Known rows, with every step that occurs
nuto > bama > puzi > goned > latom > zalut: [ 19.1  26.6  -6.6  -7.6  -7.6  15.5   4.5  27.0 -15.9 -30.3   6.5   7.8
  24.4   9.7  30.8  38.3  19.8 -21.5  -5.8 -14.2  10.3   2.1   3.3  16.6
   6.4 -11.8  35.5 -22.2 -49.1  -3.0]
bama > puzi > goned: [ 19.0   7.5  -0.9  -3.4 -10.1 -10.9  -9.5  12.1 -12.5 -15.7   1.4   2.3
  17.7   2.6   7.2  14.7  16.0 -12.1   1.1  -6.0   7.1  -1.7   5.3  13.9
   4.2  -4.4  39.1 -15.4 -40.8   1.8]
goned > latom: [-11.5   5.9  -3.3  -2.3   7.5   9.6  14.8   1.2 -20.8  13.3  22.2  13.5
  24.0  11.0  10.3  28.2  13.0   3.7  -4.3 -14.5   1.6 -14.9  -4.6  11.3
 -10.1   8.8  13.7  -2.1 -39.2  -8.7]
latom > zalut > nuto: [  2.0   6.9 -14.7  10.6  -4.7   7.5  16.1  -2.7  12.7  -0.4  -4.8   4.9
  11.5  16.0  -1.4  28.2  18.7   4.2  -0.8 -15.7  28.8  -4.3   3.1 -10.1
  -9.9   0.5  11.9 -12.8 -34.3   8.6]
goned > gidamo: [ -5.9  12.1 -12.0  10.7   1.8  -1.9  21.4   2.5 -21.9  13.5   8.6   2.6
  13.0   6.4  -3.4  18.8  20.9  -8.3   1.9 -14.1  11.4 -13.4   6.8  -0.2
  -8.8  -1.3  24.1  -8.1 -29.6  12.2]
bama > puzi: [  9.5   0.4  -6.0   8.7  -1.8  -1.6 -11.6  -1.9  -7.6  -6.1   8.4   0.6
  13.1  -3.6   1.2   9.3  20.5 -10.1  10.1  -1.3  13.2  -3.5   5.4   9.0
  -2.6  -1.4  31.2 -10.9 -40.5   9.9]
goned > puzi > bama: [ 27.1   0.3  -9.2  17.1  -6.0   0.3   8.1  14.1  -1.4   4.0  21.2  -2.8
   5.7   8.1   8.0   5.3  24.5 -18.8   0.7   5.0   7.2   3.0   7.4  21.3
  -3.8 -11.5  26.1 -13.7 -46.4   9.9]
puzi > goned: [ 15.5   9.3  -1.5  -3.4  -4.5 -10.4   9.2   9.9 -14.4  -3.7  -0.6   6.4
  20.8  16.3  18.1  22.1  11.7   0.6  -5.0 -11.1   3.8  -9.7   3.5   8.7
  -7.0   2.9  25.7  -6.3 -38.2  -2.8]
puzi > goned > gidamo > bama: [  8.1   5.5 -15.9   7.3  -5.1 -13.3  14.2  28.3 -24.7  11.6   7.0  -1.4
  26.4  -3.3   6.5  23.3  12.0 -20.2 -12.8 -11.8  14.2   2.2  10.2   5.4
  -4.6 -12.6  33.1 -16.6 -31.0  -0.8]
nedo > zalut > nuto > bama > gidamo > goned: [ 12.1  10.9 -42.0  22.8 -15.8   0.2   1.0  31.9   4.8   7.4  -4.7  -2.8
  25.8   3.3  20.0  26.6  17.7   5.2  -7.8  -5.8  31.5  15.8  26.7  13.5
   5.9 -27.5  21.2 -27.4 -53.5  15.6]
puzi > goned > latom: [ -0.3  11.9   3.4 -14.1   0.5   0.5  17.2  15.0 -26.7   4.3  14.3  14.7
  30.0  18.4  17.9  34.0   9.8   2.8 -12.7 -17.7  -3.9 -12.5  -4.6  16.3
  -3.1   5.2  20.5  -7.5 -40.6 -16.0]
nuto > bama > puzi: [ 26.5   8.6 -15.4  22.7   4.7   3.3 -13.1   5.3  -9.5  -7.0   8.2   1.7
  16.3   2.4  23.3  16.1  23.2 -20.1  13.0   2.9  14.3   0.8  17.3  20.1
  -2.3  -7.8  30.1 -21.7 -45.3   8.9]
bama > gidamo > goned > puzi: [ -0.1  -4.8 -24.6  17.2 -29.5   1.8   4.8  13.6  -1.9   1.6  17.0  -2.6
  26.4  -3.9   2.0   8.7  23.0 -11.4  -1.8  -4.7   4.2   8.4   3.2   7.1
   4.9 -22.9  31.3 -16.9 -48.3  21.5]
nedo > zalut > nuto > bama > puzi: [ 21.6  13.3 -21.1  25.2   1.3   4.7 -17.8  16.6  -0.3  -0.1  -1.3  -1.3
   8.9  -2.7   7.4  14.9  23.8  -8.3   3.4   5.1  39.3  11.3  25.2  19.2
   2.6 -16.9  32.5 -31.5 -48.4   8.3]
gidamo > goned: [  7.1   0.3 -13.9   7.1 -15.8  -8.2  -0.2  -5.5  -2.9   6.8   3.1   6.3
  32.4   5.4  21.2  14.9  23.1   9.5  -5.8 -15.7   6.0  -3.1  -0.1   0.1
  -7.3   0.8  17.3  -3.1 -42.3   6.1]
gidamo > zalut > nuto > bama: [ 20.1  -0.1 -25.9  28.4   8.1   9.2  -1.6  12.8   3.2   7.5   0.6   4.9
  27.1  15.5  19.3  30.5  31.8  -1.9  -4.6  -5.0  35.5   6.9  13.2  19.9
  -7.0 -13.1   7.0 -16.5 -49.6   1.3]
puzi > goned > gidamo: [  3.7  18.7  -4.5  -1.4  -5.9 -11.9  23.2  16.0 -26.8   4.9   1.7   3.8
  18.2  12.1   2.8  24.1  16.5 -10.2  -6.0 -17.2   6.1 -10.8   6.6   5.7
  -2.8  -3.8  31.5 -14.6 -30.9   4.4]
latom > goned: [ -3.8   5.5 -11.1   4.8 -16.6  -7.6  10.4  -3.9  -5.9   1.5   7.2  12.2
  30.1   0.3  19.0  16.4  17.3  -5.8 -12.5 -10.5   4.9  -3.7  -1.8 -11.0
  -9.1  10.7  18.0  -3.6 -38.7  11.9]
bama > nuto: [  9.6   4.6   2.5   5.7   6.2 -15.6  -0.9  -2.6   7.0  -2.2 -11.6   6.3
  10.7   6.9   3.2  22.6  14.7  -3.0  11.4  -7.2   2.3 -16.4   9.7   2.7
   0.8   1.5  17.3  -8.9 -49.6  -3.9]
bama > puzi > goned > latom: [  2.6   9.3   4.0 -14.8  -4.1  -1.3  -4.1  16.2 -26.8  -6.8  17.7  11.6
  27.5   3.0   6.5  25.9  11.9 -11.2  -6.7 -11.2   0.5  -4.3  -0.6  21.5
   7.3  -2.3  33.7 -16.3 -42.9 -11.2]
nedo > zalut > nuto > bama > puzi > goned > gidamo: [ 18.3  28.0 -17.9  13.3  -6.3  -6.5  -2.8  36.6 -19.0  -0.3  -4.7  -2.2
  12.3  -1.8  -1.1  21.9  22.0 -22.5  -6.2  -3.7  37.3  13.2  31.4  19.6
  12.9 -27.5  44.1 -43.2 -42.8   7.2]
zalut > nedo: [ -4.7  -8.9 -13.3  -0.3   5.6  -8.7  12.7  10.9 -14.9  14.4  11.9   5.3
  14.4  10.2  21.6  21.5  14.8  -7.6   9.9 -10.1   9.8  -7.8   3.8  -6.8
 -12.5  -3.2  15.4   8.4 -24.0   3.5]

Rows
[ 21.1   0.9 -25.1   6.8   5.0  -5.6  19.4  30.6  -4.8  -2.9  11.0  -7.9
   9.1   9.1  10.3  21.5   9.6 -10.5   8.0   0.5   8.0  -1.5  17.7  17.3
  -0.7 -14.0  19.6  -9.4 -47.7  17.9]  puzi > bama > gidamo
[-24.9  -0.5 -24.5  -3.7 -19.6  -7.9  23.2  26.3 -22.8   6.3  10.2   9.0
  32.8  -9.6  15.0  20.5  31.8 -23.6 -18.2 -22.2  21.6   5.7  -2.7 -23.9
  -4.4 -17.3  18.0  11.4 -29.6  22.1]  latom > goned > gidamo > zalut > nedo
[ 24.0  23.7 -13.1  11.3  -3.4  -8.9   0.1  24.6 -28.6  -8.5   4.9  -0.2
  19.5   4.1  15.4  23.3  22.7 -33.4   2.3  -5.1  12.9   2.9  22.3  20.7
   9.6 -17.5  42.0 -34.6 -40.5   6.9]  nuto > bama > puzi > goned > gidamo
[-14.6  14.6 -15.2   5.3 -17.9  -8.8  23.8   1.1 -18.2  10.2   9.4  10.8
  27.5  -3.0   3.9  16.6  20.9 -17.9 -13.1 -16.1   8.1  -5.8   2.8 -15.3
  -5.5   4.1  23.0 -11.5 -32.4  19.2]  latom > goned > gidamo
[ -5.4  13.5 -36.0  12.0 -10.6  10.2   7.6  34.7  -8.2  15.5  11.6   6.5
  37.2   2.9  18.7  37.0  14.6   5.0 -14.8 -12.1  24.3  12.3  20.4  19.4
   8.7 -25.7  16.7 -29.0 -56.3   2.0]  nedo > zalut > nuto > bama > gidamo > goned > latom
[ 36.3  14.8  -8.9  10.0  -1.6  -6.6 -13.1  19.1 -15.9 -17.5   2.0   1.6
  21.1   7.8  30.0  22.6  19.2 -21.7   3.7  -0.3  10.3   2.6  18.0  25.6
   5.1 -10.9  37.3 -27.3 -45.7   0.1]  nuto > bama > puzi > goned
[ -2.5   0.3 -22.9  20.4   1.8  -3.4  13.5  13.9 -18.8  20.8  15.1  -2.2
  21.3  -8.1  -0.6  17.6  15.5 -17.8  -2.8  -8.7  19.6  -0.5  10.1   0.7
 -11.5  -9.6  26.4 -11.9 -31.2   7.3]  goned > gidamo > bama
[  5.3  -3.5  -6.2  -5.8  -3.0  -2.5 -11.9  28.6 -22.8   0.4  22.7   5.7
  37.3 -11.0  10.2  24.3   7.7 -20.6 -12.2  -5.8   8.3   8.7   2.4  21.5
   4.5 -10.9  35.3 -19.4 -42.1 -14.7]  gidamo > bama > puzi > goned > latom
[ 31.0  17.5 -16.2  11.8 -10.2   2.1  -5.2  18.9   6.6 -21.6  -9.1   2.9
  18.1  12.7  17.6  34.3  21.3 -21.0   0.1  -8.4  31.8  12.3  18.6  11.5
   7.9 -16.2  29.4 -39.0 -43.8   3.7]  latom > zalut > nuto > bama > puzi > goned
[ 27.3  -3.0 -14.0  15.3 -23.5  -6.8  -1.0  12.4   3.4   5.0  19.2  -1.2
  22.8   2.0  18.1   3.3  29.3 -12.7  -7.8  -3.6   4.5  11.8   5.1  18.0
   2.8 -17.0  24.7 -15.4 -51.9  11.1]  gidamo > goned > puzi > bama
[ 13.0  -8.5  -7.9  14.4   8.4 -16.6  -9.7  10.4   9.2   5.4  -4.7   0.0
  17.9  -9.4   7.7  21.9   9.0 -12.7   4.9  -1.4  11.3  -3.5  13.1   2.6
  -1.7  -7.3  19.1 -11.3 -50.2  -8.0]  gidamo > bama > nuto
[ 21.5   3.1  -3.3   9.1 -22.0 -21.0   0.4  14.1  14.7  -6.7   4.7   6.4
  16.0  -5.6   8.9  10.0  21.5 -34.9  -7.4   2.4   0.1   7.6  12.5   3.5
  14.1 -11.9  23.9 -23.9 -60.3   7.6]  latom > goned > puzi > bama > nuto
[ -8.3   3.1 -15.1  11.4 -14.1 -24.1   5.6  15.4  -2.0   9.6  -1.3   6.6
  32.5 -22.6   0.8  21.9  12.9 -34.6 -11.3  -9.7  11.7   3.0  14.0 -17.8
   6.6 -10.4  22.8 -22.4 -43.9   5.3]  latom > goned > gidamo > bama > nuto
[ 12.1  13.6 -36.5  26.0   4.2   7.9  11.0  32.3  -0.5   4.4  -1.5  -5.3
   9.7   8.0   8.7  29.3  12.5  -1.4   2.5   2.8  35.1   7.8  30.6  16.5
  -2.1 -21.7  22.2 -25.8 -48.4  15.1]  nedo > zalut > nuto > bama > gidamo
[ 22.4  -5.5 -26.3  16.2 -12.0  11.0  12.1  42.6   1.8 -14.1  16.9 -13.1
   8.9   0.7   0.0   8.7  29.7 -20.4  -3.6   6.1  18.3  13.5   6.5  24.8
   3.7 -36.5  30.0  -5.6 -59.8  26.4]  goned > puzi > bama > gidamo > zalut
[  7.3  -2.7 -10.5  17.8 -28.4  -0.8  -3.9  -3.4  -1.6   7.3  15.6   4.5
  27.7  -0.6  10.9   3.7  30.6  -4.6  -7.8  -8.3   4.5   5.4  -4.3   5.2
  -4.3 -10.7  26.3 -12.1 -44.8   8.9]  gidamo > goned > puzi
[ 11.7  22.1 -12.7   1.4  -0.5  11.8  21.6  22.2  -7.2  -1.4   5.2  14.8
  29.7  28.1  27.1  52.4  14.0  -6.9 -13.8 -21.0  19.0  -0.3   6.9  13.4
   1.0  -6.0  11.6 -30.6 -42.7 -13.7]  puzi > goned > latom > zalut > nuto > bama
[ 12.6   0.0 -35.2  29.3  10.8   2.6  10.2  17.8  -2.1  15.0   8.6   1.3
  20.9  16.9  11.5  36.0  10.7 -13.3   9.1   0.3  23.6   3.9  29.3  18.9
  -0.3 -14.6  11.5 -34.3 -41.5   7.2]  zalut > nuto > bama > gidamo
[ 18.0  -9.3 -33.3  13.5   3.6   1.2  11.9  39.4   9.3  -0.2   4.0  -6.1
  18.6  10.1  -3.9  26.7  20.1  -5.9  -2.9  -3.0  32.7  12.3  18.4  21.1
   4.9 -27.5   9.8 -12.9 -54.0  15.3]  puzi > bama > gidamo > zalut > nuto
[ 11.2   6.4  -5.8   3.7  -1.5 -28.3   5.7  30.4  -9.1   5.0  -9.0  -0.1
  22.3  -8.3  -0.4  28.6   9.3 -27.4  -4.4 -11.2   9.6  -1.6  18.8   4.2
   9.5 -17.4  30.6 -24.7 -41.9  -9.5]  puzi > goned > gidamo > bama > nuto
[ -3.6  -8.8 -29.6  16.3  -1.4   8.2   8.3  22.9   3.8   3.8   1.3  -2.7
  23.5   7.2 -10.6  27.5  21.6   2.4  -1.8  -8.7  33.2   6.0  10.7   8.6
  -1.0 -20.6  12.4 -11.0 -46.6  14.4]  bama > gidamo > zalut > nuto
[ 10.5  -0.1 -26.2  13.0 -26.7  -4.0  17.7  30.6  -0.1  -6.6  24.6  -0.9
  19.3  -4.4   7.6   8.6  16.0 -34.2  -7.9   4.9   4.5  15.0  10.7   6.4
   8.0 -19.2  29.5 -21.2 -51.9  28.5]  latom > goned > puzi > bama > gidamo
[ 21.0  -1.5 -30.4   5.3 -14.7 -11.2  10.4  28.3   0.7  -1.7   8.7  -6.2
  27.0   4.7  20.0  19.2  14.4  -4.7  -0.6  -6.5   4.0   7.0  15.2  13.9
   6.0 -19.3  19.4 -11.5 -52.3  18.6]  puzi > bama > gidamo > goned
[ 20.0  15.0 -17.7  17.0  -1.3 -10.3  -3.5  23.1 -20.3   8.2   4.9   4.2
  24.2   7.7   0.7  29.1  19.4 -35.0   1.4  -5.9  26.6   9.3  30.5  21.9
  14.4 -20.5  32.8 -51.4 -35.7   0.9]  zalut > nuto > bama > puzi > goned > gidamo
[  3.7   1.7 -26.6  -6.3  -9.6  -1.5  16.8  32.4 -12.1   6.5  23.9   4.3
  35.9   6.4  19.2  30.1  10.2  -3.9  -8.2 -14.1  -4.1   3.3   8.3  20.9
   9.5 -17.8  12.6 -12.0 -56.0   5.4]  puzi > bama > gidamo > goned > latom
[-10.3 -13.7 -30.1  -0.5  -0.8   3.0  16.7  39.4 -12.3  -3.3   7.2  -4.5
  17.0   2.0  13.8  25.3  22.2  -8.5   5.6  -9.2  20.7   2.3   4.0  -2.4
  -5.6 -27.5  17.6  17.1 -37.5  19.9]  bama > gidamo > zalut > nedo
[ -3.2  13.2  -1.7 -13.8 -12.1   7.6   4.1  17.0  -4.5 -11.5   5.9  11.6
  25.7   8.6  -6.1  37.6  15.1 -11.3 -10.2 -18.9  20.8   3.5  -0.9   6.4
  10.1  -7.3  26.1 -28.9 -40.6  -8.0]  bama > puzi > goned > latom > zalut > nuto
